What can hang from each mark
ponam: tebe zunon
ledo: tebe
tebe: dupeb ledo ponam tatek
zunon: gevu ponam
gevu: tebe zunon
dupeb: tebe
tatek: tebe

Each row was made from one small tree. The marks that hang from a mark follow it in brackets, in alphabetical order. Every link used is in the known rows. Write each row's tree.
Known rows
dupeb[tebe[ledo tatek]]: |  101 |  108 |  -37 |   15 |   97 |   23 |    0 | -104 | -164 | -119 |  -46 |  -75 | -133 |   23 |   79 |   55 |   64 |  198 |  492 |    6 |  146 |   31 |  -60 |
tebe[dupeb ledo ponam[zunon] tatek]: |  -79 |   20 |  -16 |   32 |  171 |   15 |   75 |  163 |  -63 |  -78 |  417 | -550 |   60 | -220 | -321 |  -49 |   37 |  110 | -670 | -726 |  311 |   88 |  -94 |
ledo[tebe[dupeb ponam[zunon[gevu]] tatek]]: |  -46 |  136 |  -52 |  -17 |  142 |  -18 |  -69 |   -8 |  -10 |  -21 |   76 | -141 | -226 |   38 |  -34 |  147 |   41 |   99 | -110 |  -87 |  321 |  -15 |  -61 |
zunon[gevu ponam[tebe]]: |  123 |  135 |   59 |  270 |   77 |  -59 | -237 | -152 |  185 |  145 |  -91 |  364 | -109 |  418 |  257 |   -3 |    5 |   46 |  226 |  320 |  158 |   23 |   19 |
tatek[tebe[ledo ponam]]: |  -51 |  178 |   78 |   59 |   79 |  135 |   90 |   57 | -122 | -152 |  186 | -457 |  163 |  -34 |   33 |  -92 |   47 |  135 | -171 | -229 |  353 |  133 |  -30 |
tebe[dupeb]: |  106 |  127 |  -20 |   -8 |  246 |  -96 |   26 |  -18 | -109 | -199 |    7 | -153 | -309 |   92 |  112 |  -18 |   18 |  158 |  136 | -132 |  166 |   11 |  -82 |
tebe[dupeb ledo tatek]: |   92 |    8 |  -57 |   90 |  170 |  -26 |  102 |   34 |  -69 | -136 |  243 | -337 | -226 | -132 | -152 |  -72 |   -4 |  166 | -402 | -454 |  257 |   63 |  -79 |
tatek[tebe]: |   42 |  173 |   97 |  105 |   32 |   35 |   33 | -110 |  -77 | -268 |  -17 | -123 | -146 |  120 |  217 |  -30 |   26 |  201 |  343 |  131 |  320 |   81 |   11 |
dupeb[tebe[ledo ponam]]: |   17 |  194 |  -30 |  -99 |  200 |   72 |    2 |   30 | -239 |  -47 |   -8 | -281 |  105 |   21 |   81 |   29 |   99 |  126 |  360 | -130 |  117 |   44 | -104 |
ponam[tebe]: |   40 |  259 |  -34 |   -2 |  122 |  114 | -116 |  -49 |   12 |  -88 | -124 |  -27 | -261 |   74 |  198 |   69 |   32 |  127 |  612 |  151 |  333 |  -30 |  -41 |
gevu[tebe[ponam tatek] zunon]: |  328 | -119 |  119 |  124 | -339 |   80 |  469 |  -45 |  -48 |   32 |   13 |  123 |  272 | -226 |   20 |  -20 |  -14 |  261 |  118 | -402 |  317 |  125 |  -31 |
ponam[tebe[dupeb ledo tatek] zunon[gevu]]: | -160 |  261 |  -32 |  -14 |  190 |  127 | -253 |   21 |  -30 |   37 |  212 | -111 | -171 |   74 |  -97 |  146 |   26 |  120 |  117 |   44 |  238 |    9 |  -27 |
tatek[tebe[ledo]]: |  -36 |  187 |   62 |   60 |  119 |   73 |   53 |  -24 | -172 | -223 |   78 | -318 |  -39 |   70 |  127 |  -47 |   33 |  170 |  105 |   39 |  313 |  102 |  -21 |
ponam[tebe[dupeb ledo tatek] zunon]: | -170 |  201 |  -79 |  -56 |  196 |   76 | -170 |   65 |  -77 | -106 |  169 | -270 | -356 |  -55 |  -97 |   93 |   33 |  154 |  223 |  -26 |  323 |  -13 |  -62 |
tatek[tebe[dupeb ledo]]: |  -23 |  173 |   15 |   25 |  165 |   57 |   66 |   36 | -193 | -218 |  181 | -416 | -201 |    6 |   66 | -110 |   16 |  204 |  -83 |  -73 |  237 |  109 |  -41 |
tebe[dupeb ponam tatek]: |  178 |  -23 |   17 |  160 |  -10 |    8 |  133 |   21 |  133 |  -91 |  266 | -260 | -105 | -209 | -157 | -115 |    2 |  157 | -455 | -703 |  325 |   79 |  -42 |
zunon[gevu[tebe[dupeb ledo tatek]] ponam]: |  190 |  -65 |   73 |  211 |   52 | -134 |   76 |  -71 |  112 |  143 |  106 |  192 |   21 |  340 |   74 | -117 |  -23 |   68 | -258 | -133 |  119 |  105 |   -8 |
tatek[tebe[dupeb ledo ponam]]: |  -39 |  165 |   31 |   28 |  127 |  119 |  102 |  117 | -144 | -146 |  289 | -558 |  -11 |  -98 |  -27 | -157 |   28 |  167 | -360 | -340 |  276 |  138 |  -49 |
zunon[gevu ponam[tebe[dupeb ledo tatek]]]: |  126 |   67 |    8 |  295 |   76 |  -38 | -192 |  -85 |  192 |  178 |   98 |  209 | -185 |  265 |   87 |  -74 |  -19 |   71 | -177 |   82 |  153 |   53 |    6 |
gevu[tebe[dupeb ledo ponam tatek] zunon]: |  261 | -118 |   39 |   45 | -205 |  101 |  502 |  102 | -158 |   78 |  211 | -170 |  213 | -339 | -134 |  -99 |  -25 |  262 | -318 | -601 |  236 |  152 |  -84 |
tatek[tebe[dupeb ledo ponam[zunon]]]: | -144 |  182 |   45 |  -18 |  166 |   85 |   49 |  126 | -195 | -178 |  301 | -565 |   -3 |  -56 |  -51 |  -95 |   45 |  164 | -274 | -262 |  274 |  126 |  -51 |

Write each row's tree
|  164 |   88 |   13 |   66 |  -28 |   46 |   19 | -111 |  -26 |  -89 |  -28 |  -19 |  -52 |  -29 |   75 |   25 |   68 |  191 |  458 | -171 |  196 |   42 |  -34 | | dupeb[tebe[ponam tatek]]
|  316 | -230 |   22 |  180 | -206 |  -95 |  435 |    6 | -119 |   50 |   85 |   84 |  -96 | -144 |    2 | -157 |  -52 |  278 | -160 | -262 |  169 |  130 |  -63 | | gevu[tebe[dupeb ledo tatek] zunon[ponam]]
|  -61 |  118 |  -28 |   -3 |   99 |  -26 |  -40 |  -44 |  -11 |  -96 |  -48 | -126 | -151 |   37 |   25 |  185 |   64 |   84 |  137 |  -17 |  437 |  -35 |  -58 | | ledo[tebe[ponam[zunon] tatek]]
|   71 |   99 | -105 |    5 |  144 |  -70 |   -8 |  -77 |  -38 | -129 |  -66 |  -70 | -515 |   36 |   82 |  105 |   15 |  155 |  134 |   68 |  325 |  -43 |  -67 | | ledo[tebe[dupeb tatek]]
|  -52 |  107 |  -73 |  -36 |  144 |  -43 |  -26 |   13 |  -33 |  -89 |   56 | -220 | -320 |  -25 |  -38 |  121 |   44 |  114 |  -56 | -124 |  363 |  -25 |  -77 | | ledo[tebe[dupeb ponam[zunon] tatek]]
|  127 |  102 |   83 |   13 |   73 |   96 |  140 |    9 |   21 |  135 |  204 |  -65 |  329 |  134 |  -46 |   -1 |    7 |   71 | -282 | -422 |  180 |  116 |  -29 | | zunon[gevu[tebe[dupeb ledo ponam tatek]]]
|   30 |  176 |  -59 |   68 |   70 |  161 |  -65 |  -14 |   37 |  -43 |   42 | -156 | -205 |  -81 |   15 |   30 |   18 |  131 |  234 |  -72 |  396 |    8 |  -39 | | ponam[tebe[ledo tatek]]
|  -27 |  261 | -114 |  -83 |  255 |  137 |  -83 |  100 | -101 |  -39 |   75 | -321 | -319 |  -41 |   47 |  -11 |   23 |  127 |  185 |  -51 |  249 |   -2 |  -93 | | ponam[tebe[dupeb ledo]]
|  134 |    9 |  100 |  154 |  119 | -130 |   43 |  -74 |   49 |  140 |  -16 |  215 |  175 |  456 |  184 |  -59 |    7 |   21 |  -21 |   36 |  120 |   88 |  -20 | | zunon[gevu[tebe[ledo]] ponam]
|  155 |  -15 |   -1 |  291 |  -11 | -125 |  -93 | -127 |  203 |  -61 | -100 |  182 | -414 |  163 |  191 |  -93 |    0 |  119 |  287 |  123 |  331 |    2 |   -4 | | zunon[ponam[tebe[tatek]]]
|   53 |   11 |   34 |  143 |   49 |   88 |  139 |   65 |   32 |  -40 |  252 | -406 |  290 | -194 | -198 |  -46 |   40 |   69 | -523 | -679 |  419 |   98 |  -63 | | tebe[ledo ponam tatek]
|  -72 |  198 |  121 |    9 |  178 |    5 |  -77 |   -4 |  -38 |  -50 |   60 | -115 |  354 |  181 |   33 |  137 |   81 |   36 |   73 | -200 |  270 |   40 |  -46 | | tebe[ponam[zunon[gevu]]]
|  -92 |  190 |  -45 |   -6 |  107 |   36 | -189 |  -24 |   14 | -148 |   75 |  -75 | -469 |   -6 |   -9 |  110 |   25 |  185 |  464 |   62 |  328 |  -33 |  -27 | | ponam[tebe[dupeb tatek] zunon]
|   42 |  100 |  -39 |   40 |   59 |    8 |   17 |  -54 |   33 |  -62 |  -60 | -113 | -157 |   -6 |   49 |  124 |   47 |   88 |   50 |  -93 |  436 |  -19 |  -56 | | ledo[tebe[ponam tatek]]
|  -19 |  120 |   -7 |  -27 |   96 |   50 |  -21 |  -12 | -164 |  -79 |   77 | -227 |   66 |  -39 |  -39 |   71 |   94 |  156 |  309 | -186 |  188 |   47 |  -70 | | dupeb[tebe[ledo ponam[zunon] tatek]]
|  119 |  111 |  115 |   37 |   43 |  108 |  132 |  -32 |   34 |  129 |  131 |    6 |  441 |  178 |   -6 |   44 |   20 |   49 | -148 | -345 |  235 |  110 |  -16 | | zunon[gevu[tebe[ledo ponam tatek]]]
|  194 |  -24 |   28 |  -71 |  -70 |   89 |  468 |  156 | -281 |   80 |  139 | -237 |  265 | -238 |  -40 |  -77 |   -1 |  226 | -172 | -471 |  163 |  135 | -119 | | gevu[tebe[dupeb ledo ponam] zunon]
| -140 |  210 |   66 |    4 |  162 |  111 |    5 |  104 | -166 | -109 |  322 | -483 |   88 |    7 |  -52 |  -69 |   41 |  146 | -313 | -231 |  235 |  135 |  -34 | | tatek[tebe[dupeb ledo ponam[zunon[gevu]]]]
|   39 |   44 |   67 |  126 |   42 |   -3 |  -13 |    4 |  102 |  -41 |  312 | -161 |   29 |  -56 | -190 |   12 |   20 |  130 | -404 | -545 |  264 |   76 |  -22 | | tebe[dupeb ponam[zunon[gevu]] tatek]
|  261 |  -25 |  110 |    9 | -200 |   69 |  434 |    6 | -169 |   30 |  -59 |   57 |  324 | -119 |  113 |    3 |   10 |  224 |  251 | -267 |  245 |  108 |  -67 | | gevu[tebe[ponam] zunon]
|  -89 |  156 |   89 |  -66 |  205 |  -54 |  -36 |  -44 | -127 |  -72 |   70 |    2 |  127 |  289 |   22 |  171 |   46 |   94 |  244 |   -6 |  187 |   38 |  -37 | | ponam[zunon[gevu[tebe[dupeb ledo tatek]]]]
|   62 |   51 |  -64 |  153 |  181 | -118 |  -95 |   16 |   35 |  -26 |  -12 |  -69 | -409 |  155 |  151 | -135 |    8 |   93 |   85 |   74 |  221 |   10 |  -66 | | zunon[ponam[tebe[dupeb ledo]]]
|  313 | -137 |   95 |  145 | -196 | -125 |  369 |  -89 | -124 |    0 | -182 |  312 |   13 |   72 |  248 |  -56 |  -18 |  241 |  407 |   71 |  181 |   86 |  -48 | | gevu[tebe zunon[ponam]]
| -53 | 150 | 106 | -45 | 165 | -72 | -44 | -88 | -83 | -94 |  23 |  97 |  73 | 314 |  67 | 180 |  42 | 108 | 359 |  40 | 194 |  28 | -20 | | ponam[zunon[gevu[tebe[dupeb tatek]]]]
|  119 |  152 |  -72 |   80 |   27 |  107 |  -70 |  -43 |  109 |  -81 |   52 |  -55 | -481 |  -92 |   42 |  -17 |   -9 |  192 |  280 |  -90 |  330 |   -4 |  -25 | | ponam[tebe[dupeb tatek]]
|   72 |  177 |  109 |  -45 |  140 |  103 |  109 |    5 |  -52 |  128 |   82 |  -46 |  475 |  250 |   61 |   59 |   36 |   25 |  -51 | -257 |  181 |  100 |  -41 | | zunon[gevu[tebe[ledo ponam]]]
|   91 |  -31 |   49 |  -77 |   -8 |   -6 |  293 |   65 |    5 |  -92 |  183 | -224 |   11 |  -49 |  -95 |  -66 |   14 |  148 |  -29 | -594 |  318 |   86 |  -55 | | gevu[tebe[dupeb ponam[zunon] tatek]]
| -112 |  231 |  -60 | -134 |  284 |  -30 | -102 |   43 | -132 |  -20 |    5 | -207 | -175 |  142 |   60 |  170 |   64 |   64 |   36 |   41 |  249 |  -32 |  -95 | | ledo[tebe[dupeb ponam[zunon[gevu]]]]
